Every row comes from one small tree of marks. The marks that hang from a mark follow it in brackets, in the order of their numbers. Every link used is in the known rows. Which tree was each row made from?
Known rows:
K519(K36): [ 0.653  0.660 -0.737 -0.081  0.191  0.298 -0.005  1.651  0.920 -0.358
 -1.030  1.049 -0.729 -1.703 -1.366 -0.823 -1.704 -0.881  0.911 -1.737
 -0.134 -1.125  0.397]
K208(K153(K854(K519))): [ 1.322  1.832 -0.990  0.650  0.091  1.000 -1.231  0.085  0.849  0.506
 -0.149  1.973 -0.497 -2.448  0.021 -0.614 -0.995  0.052  0.470 -0.200
 -0.872  3.274  1.059]
K854(K153(K208) K519 K714(K418 K625)): [-0.075  0.235 -0.346  0.109 -1.905 -2.014 -1.819  0.060  1.174  0.028
 -1.925  2.553 -0.238 -0.300 -0.690 -1.596 -0.024 -1.903 -1.121  2.436
  0.772  0.012 -1.242]
K36(K519(K418(K714) K854(K153)) K566): [ 4.067 -2.486 -3.225  0.126 -1.510  0.458 -1.441 -2.502  1.185 -0.055
 -2.127 -2.647  1.268 -4.537 -1.481  1.574 -0.800  1.962 -2.538  0.930
  3.091 -1.544  0.849]
K519(K36 K418(K714(K625 K854))): [-4.508  1.682 -0.613 -1.657 -1.853 -1.761  1.227 -1.544 -0.914 -0.813
 -2.451 -4.823 -0.260 -3.731 -3.615  3.094 -1.165 -3.240 -2.151 -1.683
  1.317 -3.669 -0.059]
K714(K418 K625(K153(K208 K854(K519(K36))))): [-2.338  3.893 -0.337 -0.917 -1.316 -1.958 -1.843 -1.398 -0.101  1.054
 -0.710  4.424  0.049 -1.611 -1.897  2.822 -0.838 -2.102 -0.401  0.610
 -0.876  2.269  0.808]
K36(K519): [ 2.871  0.055 -1.093  0.632 -1.232  1.416  0.689  0.763  1.905  0.392
 -0.516  0.969 -0.896 -2.253  0.449 -0.833 -1.965  0.864  0.090 -0.146
 -3.013 -1.637  0.384]
K208(K153(K854(K519 K714))): [ 1.511  2.107 -1.154  0.801 -0.405  0.367 -1.371  0.308  1.341 -0.831
 -0.938  2.366  0.079 -2.213 -0.262 -3.663 -0.553 -0.287  0.828  0.394
 -1.796  3.315 -0.111]
K153(K208 K854(K519(K36(K566)))): [-0.018  0.374 -1.422 -0.405  1.671 -0.621 -2.047  0.592  2.586  1.213
 -1.777  2.850  0.837 -1.735 -1.664  0.586 -1.056  0.844  1.913  0.501
  0.911  3.678  2.678]
K36(K519(K418 K854(K714(K625))) K566): [ 3.992  1.251 -1.481 -0.421 -2.229  0.124 -0.183 -2.233  1.599  0.835
 -2.337 -2.655  0.383 -3.204 -1.614 -0.930 -1.061 -0.021 -2.895  1.116
 -0.515 -3.274 -0.393]
K625(K714(K854(K519))): [-0.072 -0.417 -0.146  0.774 -0.504  0.219  1.272 -0.357  1.251  2.189
  0.391 -0.016 -0.055 -2.711  0.048 -1.450 -3.692 -2.288 -0.053  0.619
  0.787 -2.801 -1.279]
K625(K714): [ 3.464 -0.829 -0.727  0.429  0.212  0.643  0.946  0.196  2.044  1.184
  0.010  0.796 -0.454 -2.428  0.234 -1.286 -2.940 -0.122  0.704  0.376
 -0.056 -1.782 -0.100]
K36(K519 K566): [ 3.046  0.411 -2.122  0.637 -0.309  1.294 -0.118  0.678  3.503  0.843
 -0.580  1.257 -0.336 -2.885  0.290 -0.233 -2.447  1.473 -1.148  0.804
 -1.479 -1.635  0.537]
K625(K153(K854(K519(K418) K714))): [ 0.895  2.124 -1.378  0.601 -0.885  0.124 -1.346 -1.779  0.510 -0.897
 -0.724  1.128  0.074 -2.088 -0.071 -3.553 -0.949  0.237  0.653  0.492
  1.282  1.939 -0.686]
K854(K153 K714): [ 2.117 -1.577 -1.098  0.411 -0.270  0.290 -1.677  1.551  1.377 -1.615
 -1.213  1.923 -0.531 -1.160 -0.154 -4.361 -0.930 -0.458  0.373  0.657
  0.964 -0.582 -1.101]
K418(K714): [ 2.527  0.352 -1.195 -0.091  0.366 -0.062  1.080  0.959  1.790 -2.498
 -1.206 -0.423 -0.374 -3.006 -0.336 -0.148 -2.072  0.190  0.530 -0.568
  1.131 -1.134  0.576]
K714(K418 K625(K153(K208)) K854(K519(K36))): [-4.686  5.533 -0.068 -0.749 -2.094 -1.787 -0.368 -1.541 -0.532  1.559
 -0.193  2.289 -0.059 -2.130 -2.193  2.963 -2.271 -4.715 -2.350  0.862
 -0.595 -1.711 -0.493]
K208(K153(K854(K714(K418 K625)))): [-0.061  3.476 -0.491 -0.428 -1.681 -0.469 -1.293 -1.048  0.531 -1.264
 -1.470  1.715  0.452 -2.253 -0.903 -0.713 -0.214 -1.863 -2.328  0.412
 -3.102  1.616 -0.214]
K519(K36 K418): [-0.113  0.595 -1.029  0.021 -0.564  0.484 -0.091 -0.134  0.130  0.093
 -1.730 -2.171 -0.423 -1.849 -1.750 -0.252 -0.772 -0.163  0.100 -2.070
  1.131 -1.224  0.754]
K714(K625): [ 1.488  1.382  0.165 -0.705 -0.141 -0.065  0.415  1.098  1.085  0.098
 -0.667  0.272 -2.056 -1.529 -0.415  0.333 -2.149 -1.551 -0.730 -0.281
  0.006 -2.209 -0.037]
K36(K519(K854(K153 K714(K418))) K566): [ 4.380 -1.465 -2.231  0.913 -2.062  0.711 -2.279 -1.074  1.819 -0.287
 -1.771  1.967  2.160 -2.755 -0.255 -2.638 -1.345  0.231 -3.033  1.825
  0.128 -1.788 -0.992]
K519(K36 K418(K714(K625 K854(K153)))): [-5.301 -0.658 -1.145 -1.661 -2.159 -1.928 -0.699 -1.493 -1.527 -0.462
 -2.412 -3.724 -0.501 -3.361 -3.893  3.043 -0.405 -3.393 -2.709 -1.003
  2.863 -2.990 -0.730]
K519(K36(K566) K418 K854(K153 K714)): [ 2.179 -1.375 -2.271 -0.201 -0.442 -0.007 -3.039 -1.038  0.389 -0.198
 -2.613 -1.180  1.488 -2.533 -2.910 -2.668 -0.286 -0.374 -1.348 -0.169
  4.178 -0.957 -0.256]
K519(K854): [ 5.489  0.383  0.053 -0.068  0.577  1.484  0.362  0.392  0.385 -0.461
 -0.564 -0.228 -0.084 -2.280 -0.040 -1.169 -2.517 -0.509  0.388 -0.934
  1.229 -1.576  1.279]
K854(K153(K208) K519(K36(K566)) K714(K418)): [-0.719 -0.133 -2.273  0.750 -0.665 -1.704 -3.297  0.527  2.592  0.049
 -2.437  3.602  1.686 -1.009 -1.801 -2.200 -0.266 -0.548 -0.700  1.925
  2.233  1.207 -0.622]

Which tree is each row?
[ 3.524  3.682 -1.734 -1.290 -2.611 -0.615  0.740 -4.035 -0.053  0.398
 -1.385 -2.041 -0.123 -4.516 -2.029  4.469 -0.854  0.116 -1.598  1.524
 -1.386 -1.339  1.837]
K36(K519(K418(K714(K625(K153(K208)))) K854))
[-0.396  3.458 -0.626  0.079 -0.882  0.217  0.641 -2.871  0.932  1.622
  0.779  1.864  1.506 -3.312  0.225  1.488 -3.462 -2.338 -1.357  2.217
 -1.289 -1.528  0.545]
K625(K153(K208) K714(K418 K854))
[ 1.905 -1.021 -0.942  0.680 -0.193 -0.589 -1.842  1.191  1.952 -0.315
 -1.513  2.724 -0.296 -0.487 -0.253 -3.790 -0.253  0.043  1.847  2.094
  1.018  1.612 -0.191]
K854(K153(K208) K519 K714)
[-1.593  4.232 -1.398 -0.093 -2.392 -1.804 -0.827 -1.091 -0.044  0.258
 -1.109  0.477 -1.475 -1.937 -2.719 -1.707 -0.824 -2.599 -1.136 -0.104
  1.050 -1.882 -2.701]
K854(K519(K36 K418) K714(K625(K153)))
[-2.152  0.089  0.414 -1.574 -0.296 -0.451 -0.998 -0.114  0.047  1.215
 -0.870  0.193 -1.147 -1.583 -1.210  2.042 -1.328 -2.853 -1.085  1.543
  0.169 -1.216  1.182]
K714(K625 K854(K153(K208)))
[ 1.565  4.287 -0.717 -0.522 -0.883 -0.640 -0.205  0.373  1.278 -1.237
 -0.005  2.733 -1.685 -2.065 -0.679 -2.132 -2.309 -2.359 -0.946  1.140
 -0.888 -2.053 -1.880]
K854(K714(K625(K153)))
[-1.523  1.715 -2.326 -0.192 -0.945 -1.250 -1.053 -2.037 -0.309 -1.064
 -1.220  0.254  0.383 -3.558 -2.205  1.162 -0.724  0.083  0.585 -1.196
  2.549  1.944  0.250]
K625(K153(K854(K519(K36 K418(K714)))))
[ 5.170  0.954 -1.765  0.924 -1.782  0.834 -0.311 -1.094  2.546 -0.650
 -1.790  0.966  2.393 -3.113 -0.108 -2.543 -2.165  0.342 -2.438  1.097
 -1.362 -2.369 -0.392]
K36(K519(K854(K714(K418))) K566)
[-2.500  2.766 -0.819 -0.848 -1.410 -1.254 -1.668 -1.873 -1.040  1.398
 -0.660  0.943 -1.248 -2.232 -2.347  1.650 -0.717 -1.774 -0.750 -0.915
  1.399  0.701 -0.371]
K714(K625(K153(K854(K519(K36 K418)))))
[ 0.807  0.992  0.415 -0.851 -0.084 -1.517 -0.711  0.302  1.717 -0.262
 -2.099  2.145 -0.494 -0.793 -0.793 -1.851 -0.282 -0.721  1.859  1.594
 -1.383  2.568  0.880]
K153(K208 K854(K519 K714(K625)))
[-0.473  0.103 -0.043  0.517 -1.139  0.506  1.373 -1.413  0.857  1.018
 -0.054 -0.404  1.386 -2.929  0.325 -0.222 -3.554 -2.489 -1.895  0.296
 -0.225 -3.440 -0.684]
K625(K714(K418 K854))
[ 2.926 -1.387 -1.473 -1.312 -2.631 -0.842 -0.570 -3.074 -0.391  0.677
 -2.758 -3.040  0.025 -3.599 -2.338  4.003  0.589  0.541 -1.430  1.393
  0.190 -0.870  1.950]
K36(K519(K418(K714(K625)) K854(K153(K208))))
[ 0.414  0.944 -1.796  0.586  0.671 -0.348 -1.087  1.716  2.591  0.933
 -0.976  1.842 -0.370 -1.966 -1.506 -0.972 -2.322 -0.561 -0.180 -0.519
  2.455 -0.860 -0.325]
K854(K519(K36(K566)))
[ 0.496  1.728 -1.210  0.683 -0.612  1.038 -1.349 -1.677  0.061  0.966
 -0.866 -1.225 -0.192 -2.637 -0.387 -0.114 -0.077  0.772 -0.273 -0.589
  0.462  3.185  1.386]
K208(K153(K854(K519(K418))))
[-1.233  2.152 -1.895  0.564 -1.509 -0.206 -1.886 -1.259 -0.074 -0.121
 -2.203 -0.408  0.625 -2.470 -2.471 -2.555  0.985 -0.322  0.434 -1.037
 -0.895  3.272 -0.018]
K208(K153(K854(K519(K36 K418) K714)))
[-1.233 -2.293 -0.484  0.462 -1.490  0.336 -0.532 -1.397  0.132  1.430
  0.000  0.709  1.224 -2.606  0.180 -0.265 -2.712 -2.605 -2.401  1.025
  1.272 -2.811 -1.261]
K625(K714(K418 K854(K153)))
[-3.632  1.530 -0.045  0.691 -1.655 -0.380  0.202  0.153 -0.175  0.292
 -0.929  0.276  0.933 -1.900 -1.220 -0.353 -2.456 -3.469 -1.469 -1.440
  0.763 -2.571 -1.041]
K714(K418 K854(K519(K36)))
[ 2.295 -0.952 -1.040  0.000  0.216 -0.038 -1.735  1.066  1.864 -1.066
 -1.717  2.292 -0.100 -0.806 -0.312 -3.184 -0.216  0.285  1.609  1.774
 -0.029  1.236  0.732]
K854(K153(K208) K714)
[ 2.756  0.780 -1.591 -0.350  0.388  0.722 -1.048 -1.203  0.542  0.839
 -1.922 -2.725  1.096 -3.044 -2.400  0.347 -1.614  0.032 -1.186 -1.441
  3.592 -1.663  1.547]
K519(K36(K566) K418 K854)
[-0.498  2.850 -0.930 -0.109 -1.802 -0.633 -1.360 -1.811  0.145  0.372
 -1.814 -1.111 -0.685 -2.273 -1.547 -1.366  0.667 -0.994 -1.233  0.390
 -0.823  2.052 -0.512]
K208(K153(K854(K519(K418) K714(K625))))
[ 0.111  2.697 -1.976 -1.550 -2.123 -1.115 -0.161 -3.741  0.668 -0.012
 -1.588 -0.406 -0.264 -4.041 -1.572  4.696 -0.004  1.269 -0.545  1.587
 -2.801  1.814  2.371]
K36(K519(K418(K714(K625(K153(K208 K854))))))
[ 3.314 -0.370 -0.540 -0.453 -3.253 -0.684 -1.480 -1.584  0.312  0.348
 -2.321  1.695  0.906 -1.713 -1.159 -0.231  0.095 -1.160 -1.959  2.368
 -2.802 -1.113  0.142]
K36(K519(K854(K153(K208) K714(K418 K625))))
[ 2.869 -1.069 -0.272 -0.787 -1.699 -0.279 -1.598 -1.463 -0.983 -0.275
 -2.102 -2.246 -0.453 -1.773 -1.827 -1.968 -0.139 -1.661 -1.700  0.346
  2.750 -2.193 -0.806]
K519(K418 K854(K153 K714(K625)))
[-0.158 -0.293 -0.682  0.265 -0.259 -0.851 -1.265  1.312  1.038 -1.178
 -2.062  2.753  0.337 -1.275 -1.539 -4.161 -0.662 -0.715  2.328 -1.062
 -0.441  1.942 -0.581]
K153(K854(K519(K36) K714))
